What can hang from each mark:
J_491: J_373 J_990
J_285: J_72 J_80
J_826: J_161
J_161: J_826
J_918: J_826
J_80: J_285 J_373
J_373: J_80 J_161 J_491
J_990: J_72 J_491
J_72: J_285 J_990
J_678: J_285

Every row comes from one small tree of marks. Brackets hold a mark, then the marks that hang from it, in the order of their numbers. Every link used is in the known rows. Which tree was each row made from?
Known rows:
[J_678 [J_285 J_72 [J_80 [J_373 [J_161 J_826] [J_491 J_990]]]]]: [ 18.0  -9.9   7.7  -2.3  -0.1  -0.2 -10.2  -6.1   2.5  -1.0 -16.9   1.6
  21.2  13.7  15.0 -21.6  -4.8 -16.2 -11.5   8.7  -4.1  -5.6  22.1]
[J_918 J_826]: [ 13.8 -15.4  27.5   4.7   0.8  20.5   2.2 -13.1 -55.4  -4.7 -15.6  -1.1
  15.1   2.2  12.8  -4.9  -4.9   0.8  -8.1   0.4 -12.2 -14.2  17.8]
[J_990 [J_72 J_285] [J_491 J_373]]: [ 21.1 -12.6  17.2  13.9  -0.8   9.8   4.8 -13.9 -41.5   2.0 -21.5 -19.7
  26.4  27.2  28.3  -7.7  -1.2 -11.6  -6.2  -4.3 -12.4   5.1   8.1]
[J_678 [J_285 [J_72 [J_990 J_491]] [J_80 J_373]]]: [ 23.6 -23.6  12.6   0.2  -0.3  -3.7  -5.2  -4.0 -13.3   1.1 -12.9  -3.0
  23.2   8.2  22.0 -22.8  -4.3  -6.8  -7.1   8.4  -3.7  -3.7  20.5]
[J_918 [J_826 J_161]]: [ 13.9 -16.7  26.5   9.8   0.5  11.2  -1.9 -10.6 -37.8  -7.3 -16.3  -2.8
  14.8   7.6   9.5 -13.3  -1.4   2.8 -15.4   0.4 -13.3  -2.6  16.9]
[J_80 J_285 [J_373 J_491]]: [ 24.5  -0.2   1.4   7.6  -1.5  29.2 -19.0 -19.8  12.1  -1.4 -15.9 -15.3
  19.3  15.8  25.2  -1.3  -5.9  -8.3  -7.1   2.6 -11.1  -7.3  11.2]
[J_373 J_80 [J_161 J_826] J_491]: [ 10.7  -2.9  -4.6  -2.6  -2.4  17.2  -8.3  -9.5  18.8  -3.1 -17.5  -0.9
  15.4  13.9  17.0  -6.5   8.6 -15.5 -22.7 -11.0  -9.6 -10.7  16.9]
[J_491 [J_373 J_80] [J_990 J_72]]: [ 10.2  21.8  16.5   7.4   4.2  10.1  16.8 -30.6 -34.3   0.1 -17.3  -8.3
  24.4  27.7  18.2 -32.2   0.2  -4.1  -4.2  -0.1 -13.6  -6.0  13.2]
[J_72 J_285 J_990]: [ 19.9 -20.3  23.1  -3.0   1.7  13.6  -9.7 -23.3 -15.0   2.2 -12.4  -3.6
  17.3   3.2  19.0  -4.9   1.6   3.0  -5.8  -6.6  -5.3   1.4  16.7]
[J_161 J_826]: [ 12.1  -9.5  18.9   1.2  -2.8  28.6  -4.6  -7.7 -32.6  -4.0 -13.8  -6.9
  27.6   1.2  14.1   7.4   2.0  -4.2  -7.9  -6.8  -9.5 -16.6  22.8]
[J_373 J_80 J_161 [J_491 J_990]]: [  6.1  18.3  -2.5   1.4  -0.7   3.1   3.5 -26.9  17.3   1.4 -17.0   2.4
  21.9  19.2  16.0 -18.7   9.7 -12.3 -23.3  -8.0 -11.7 -10.7  16.0]
[J_678 [J_285 [J_72 [J_990 [J_491 J_373]]] J_80]]: [ 18.9 -20.9  14.9   0.5  -0.1   1.6   0.2  -6.4 -22.2   2.5 -12.9  -3.4
  23.4  10.3  20.2 -26.7  -5.6  -7.6  -6.1   5.1  -5.5  -1.7  19.5]
[J_990 J_491]: [ 12.4  -2.3  12.8  11.6  -5.4  13.6   7.6 -11.9 -34.3   1.6 -14.8 -10.1
  36.2   8.1  22.9   3.0   5.9  -5.5 -13.1  -8.4 -13.2 -14.9  18.1]
[J_80 [J_285 [J_72 [J_990 [J_491 [J_373 [J_161 J_826]]]]]]]: [ 22.2 -21.6  16.3   2.9  -3.9  12.0 -11.7 -11.8  -7.5  -5.0 -15.6 -10.2
  24.8  11.9  18.0 -15.0  -5.5  -8.6 -10.1   0.7  -3.4  10.0  12.0]
[J_72 [J_285 [J_80 [J_373 J_161]]]]: [ 19.1 -17.6  19.4   4.6   2.1   6.3 -10.7 -11.8  15.8  -5.3 -18.8   6.0
   9.6  14.1  13.9  -7.8   1.0 -18.9  -9.4   2.3  -3.8  -2.4  14.4]
[J_373 [J_161 J_826]]: [  7.8  -3.1  17.4   7.4  -4.5  23.0  -6.8 -10.4 -14.6 -10.2 -18.6   0.4
  29.3   7.5   9.0   4.1   7.0  -8.8 -17.7  -7.3  -8.1  -6.9  18.4]
[J_72 J_285]: [ 17.8 -17.5  22.2   5.9  -0.3  17.0  -7.9 -18.9 -12.2   1.7 -18.0  -6.8
  20.6   9.6  19.0   7.7  -0.7  -7.9  -9.8  -4.5  -7.1  -6.5  13.8]
[J_990 J_72 [J_491 [J_373 J_80 J_161]]]: [ 14.3  -0.9   9.0  17.3  -2.9   4.7  12.5 -12.3 -32.0  -3.7 -21.6 -14.5
  30.7  30.0  25.2 -18.4   5.9 -12.2 -15.0  -4.9 -13.1   2.8   7.1]
[J_80 J_285 [J_373 J_161 J_491]]: [ 21.4   4.2   0.1  10.9  -2.9  24.8 -21.4 -20.3  25.7  -6.8 -19.7 -10.2
  20.9  20.1  20.6  -3.6  -1.7 -12.0 -14.3   1.8  -9.6   0.4   8.3]
[J_373 [J_80 J_285] [J_161 J_826] J_491]: [ 15.7 -10.7  -5.1  -1.7  -2.1  14.5 -15.6 -13.1  32.1  -2.8 -18.8  -5.1
  16.9  15.2  20.2  -5.0   2.5 -17.1 -22.9  -7.9  -5.5  -0.7  11.6]
[J_990 [J_72 [J_285 J_80]] J_491]: [ 20.5 -38.3  19.6  11.2  -3.6 -15.0   7.7  -7.5 -35.5   4.8 -17.9 -13.8
  28.3  17.5  27.7  -2.9   0.1 -17.7  -9.6   0.3  -7.4   0.2  12.8]

Which tree is each row?
[ 22.5 -19.8  15.2  -4.2   3.3  -4.0  -7.9 -11.1   6.3  -2.1 -13.3   7.1
  10.8   8.3  18.8 -21.7   6.2  -9.7  -7.4  -3.2  -2.3   6.8  17.6] : [J_72 [J_285 [J_80 [J_373 J_161]]] [J_990 J_491]]
[ 13.7  -4.0  -0.8  -1.4  -1.5  -4.3  -6.4 -22.4  13.3   0.5 -18.9  -7.2
  24.8  21.8  20.1 -16.0   1.9 -15.6 -20.7  -3.3  -5.6   4.8  12.0] : [J_373 [J_80 J_285] [J_161 J_826] [J_491 [J_990 J_72]]]
[ 19.6 -21.9  -2.7   1.0  -4.2  -0.5 -12.3 -17.6  35.4   0.2 -16.0  -7.0
  14.8  17.7  22.1 -17.7   0.4 -15.0 -23.4  -1.4  -5.0   2.9   8.5] : [J_373 [J_80 [J_285 [J_72 J_990]]] J_161 J_491]
[ 10.2   4.9   6.9   6.2  -3.6   7.8   7.2 -27.0 -32.8   7.4 -12.9 -15.3
  31.9  15.6  21.6  -6.7   0.2  -4.5  -9.2  -1.9 -17.3 -15.8  19.1] : [J_373 [J_491 [J_990 J_72]]]
[ 15.3  23.8   3.0   3.3   0.5  25.1  -3.9 -23.4  -7.5   0.3 -13.9  -6.7
  21.4  14.6  19.0 -10.7   2.1  -3.5  -5.7  -0.8 -16.1 -19.5  20.6] : [J_80 [J_373 [J_491 J_990]]]
[ 18.2 -21.2  16.9   8.8  -0.2   0.1   2.6  -4.4 -25.5  -3.8 -21.9  -8.3
  20.5  26.1  21.5 -15.8   1.2 -21.5  -9.3  -2.6  -7.6  10.9  10.4] : [J_990 [J_72 [J_285 J_80]] [J_491 [J_373 [J_161 J_826]]]]
[ 10.9  22.1  14.4   5.6   2.9   8.6   3.5 -29.9   9.4  -5.4 -20.3   2.0
  20.2  27.7  11.7 -35.8  -0.7 -12.6 -13.2   0.7  -6.7   4.2   9.2] : [J_491 [J_373 [J_80 [J_285 J_72]] J_161] J_990]
[ 14.5  13.1  18.8   4.4   6.6   7.4  10.5 -31.1 -22.6   1.9 -19.5  -7.4
  18.7  29.6  19.6 -30.0  -1.6  -7.5  -4.0  -1.0 -10.0   0.8  10.7] : [J_491 [J_373 J_80] [J_990 [J_72 J_285]]]
[ 13.1  -7.6  14.9   4.3  -0.4  12.4  -4.9  -3.6   3.5 -11.1 -15.0   7.7
  15.3   9.2   8.8 -12.9   4.1 -17.0  -8.3   3.8  -6.5 -12.1  20.9] : [J_285 [J_80 [J_373 [J_161 J_826]]]]
[ 18.6 -31.6  18.9   0.1  -2.0  -3.1  -2.8  -8.7 -19.9   2.7 -11.7  -2.5
  25.2   4.2  18.1 -17.9  -5.9  -5.7  -8.2   8.0  -3.4  -5.3  21.2] : [J_678 [J_285 [J_72 J_990] J_80]]
[ 12.4  -5.3  14.8   9.4  -0.7   9.1  -1.7  -8.6   4.6  -9.7 -15.2   6.8
  17.0  11.8  10.2 -14.2   4.0 -16.5  -9.9   5.1  -8.1 -12.8  18.3] : [J_285 [J_80 [J_373 J_161]]]
[ 15.2   5.6  10.3  -0.3   1.5  19.0   6.6 -17.9 -26.6  -0.1 -10.5  -4.8
  21.3   9.3  22.1 -23.4   6.6   4.1  -6.0 -10.4 -11.8  -5.0  18.0] : [J_72 [J_990 [J_491 [J_373 J_80]]]]
[ 18.9 -31.5  23.7  -6.0   2.9   1.4  -5.4 -16.9  -6.6   2.1  -9.6   4.5
  10.4   1.4  16.5 -13.9  -0.3  -5.6  -3.6  -1.6  -2.9  -0.7  19.9] : [J_72 [J_285 J_80] J_990]
[ 15.8  -7.4   5.9   3.6  -0.1  15.2  -2.0  -8.2   3.2  -2.0 -11.0  -0.4
  11.6  10.4  16.8 -12.9  -0.1 -15.8  -4.5   4.2 -12.4 -21.4  21.1] : [J_285 [J_80 [J_373 J_491]]]
[ 17.1  -5.6   0.6   2.3  -0.7  -4.0   2.3 -29.7  -1.0   9.4 -14.8 -15.6
  25.9  20.6  28.0 -15.5  -3.4  -9.9 -13.8  -0.1  -9.8  -5.8  11.3] : [J_373 [J_80 J_285] [J_491 [J_990 J_72]]]
[  9.6  20.9  22.8  11.3   2.8   9.9   5.4 -32.6 -24.4  -4.5 -23.0  -4.3
  26.0  31.1  12.6 -24.6   1.2  -9.0  -8.1  -0.9 -11.3   8.8   9.9] : [J_491 [J_373 J_161] [J_990 [J_72 J_285]]]
[  9.9   1.2  -5.0   5.3  -3.2  12.5  -3.0 -17.0  21.8  -0.9 -17.8  -2.3
  18.4  18.1  18.9  -8.3   8.9 -14.6 -24.8  -8.6 -11.9 -11.2  12.6] : [J_373 J_80 J_161 J_491]
[ 22.7   0.8   4.0   7.1  -3.4   7.4 -17.4 -21.7  25.8  -4.1 -19.0  -8.7
  21.7  22.4  17.9 -16.7  -5.6 -15.3 -14.6   8.4  -6.9   1.9  10.5] : [J_80 [J_285 J_72] [J_373 J_161 [J_491 J_990]]]
[ 19.1 -23.9   9.9   6.2  -4.5  -9.1  -5.4 -14.2  20.6  -3.7 -18.3  -3.3
  24.7  15.8  20.4 -17.3   3.2 -12.7 -23.6  -0.9  -0.2   8.5   7.5] : [J_373 [J_80 [J_285 [J_72 [J_990 J_491]]]] J_161]
[ 20.9 -30.9  18.5   5.8  -2.9  -0.7  -0.8  -0.2   0.0  -4.6 -12.3  -1.0
  12.3  10.5  13.3 -18.2  -5.5 -20.3  -5.4  13.7  -6.2 -18.0  20.0] : [J_285 J_72 [J_80 J_373]]
[ 17.3 -18.6  16.9  13.9  -0.5  -3.5   5.7  -9.4 -23.7  -2.4 -22.0  -9.0
  22.2  28.9  22.6 -17.3   1.4 -21.5 -10.4  -1.1  -9.0  10.5   7.8] : [J_990 [J_72 [J_285 J_80]] [J_491 [J_373 J_161]]]
[ 11.4  18.6  14.1  -0.3   3.6  12.4  -0.6 -23.8   7.3  -7.1 -20.1   2.6
  18.7  24.7   9.9 -34.1  -1.3 -13.0 -11.5  -1.1  -4.7   5.0  12.8] : [J_491 [J_373 [J_80 [J_285 J_72]] [J_161 J_826]] J_990]
[  7.1   6.8   5.5   2.5  -4.3   7.9  -1.7 -19.9 -19.6  -1.4 -17.2  -6.7
  31.5  16.5  14.1  -7.1   5.8 -10.2 -16.4  -5.3 -13.1  -5.5  19.9] : [J_373 [J_161 J_826] [J_491 [J_990 J_72]]]
[ 20.2 -28.3   9.9  -1.4  -3.3  -4.0 -10.7  -6.9  15.6  -5.9 -17.9  -2.0
  21.8  11.3  18.3 -15.3   2.8 -13.6 -21.7  -3.4   2.2   8.9  11.8] : [J_373 [J_80 [J_285 [J_72 [J_990 J_491]]]] [J_161 J_826]]
[ 17.5 -20.1  13.9  -2.6  -0.2   2.6  -5.0  -1.8 -15.3  -2.4 -15.0   1.0
  22.9  10.2  16.4 -26.4  -3.0 -10.3  -9.9   2.9  -3.0   3.7  20.5] : [J_678 [J_285 [J_72 [J_990 [J_491 [J_373 [J_161 J_826]]]]] J_80]]
[ 11.1   5.2   6.3  -1.4   1.1   8.9  -3.3 -10.2   8.4  -5.8 -13.2   7.8
  14.0  11.4  10.2 -20.3   4.2 -17.8  -8.3   2.3  -9.5 -14.2  23.9] : [J_285 [J_80 [J_373 [J_161 J_826] [J_491 J_990]]]]
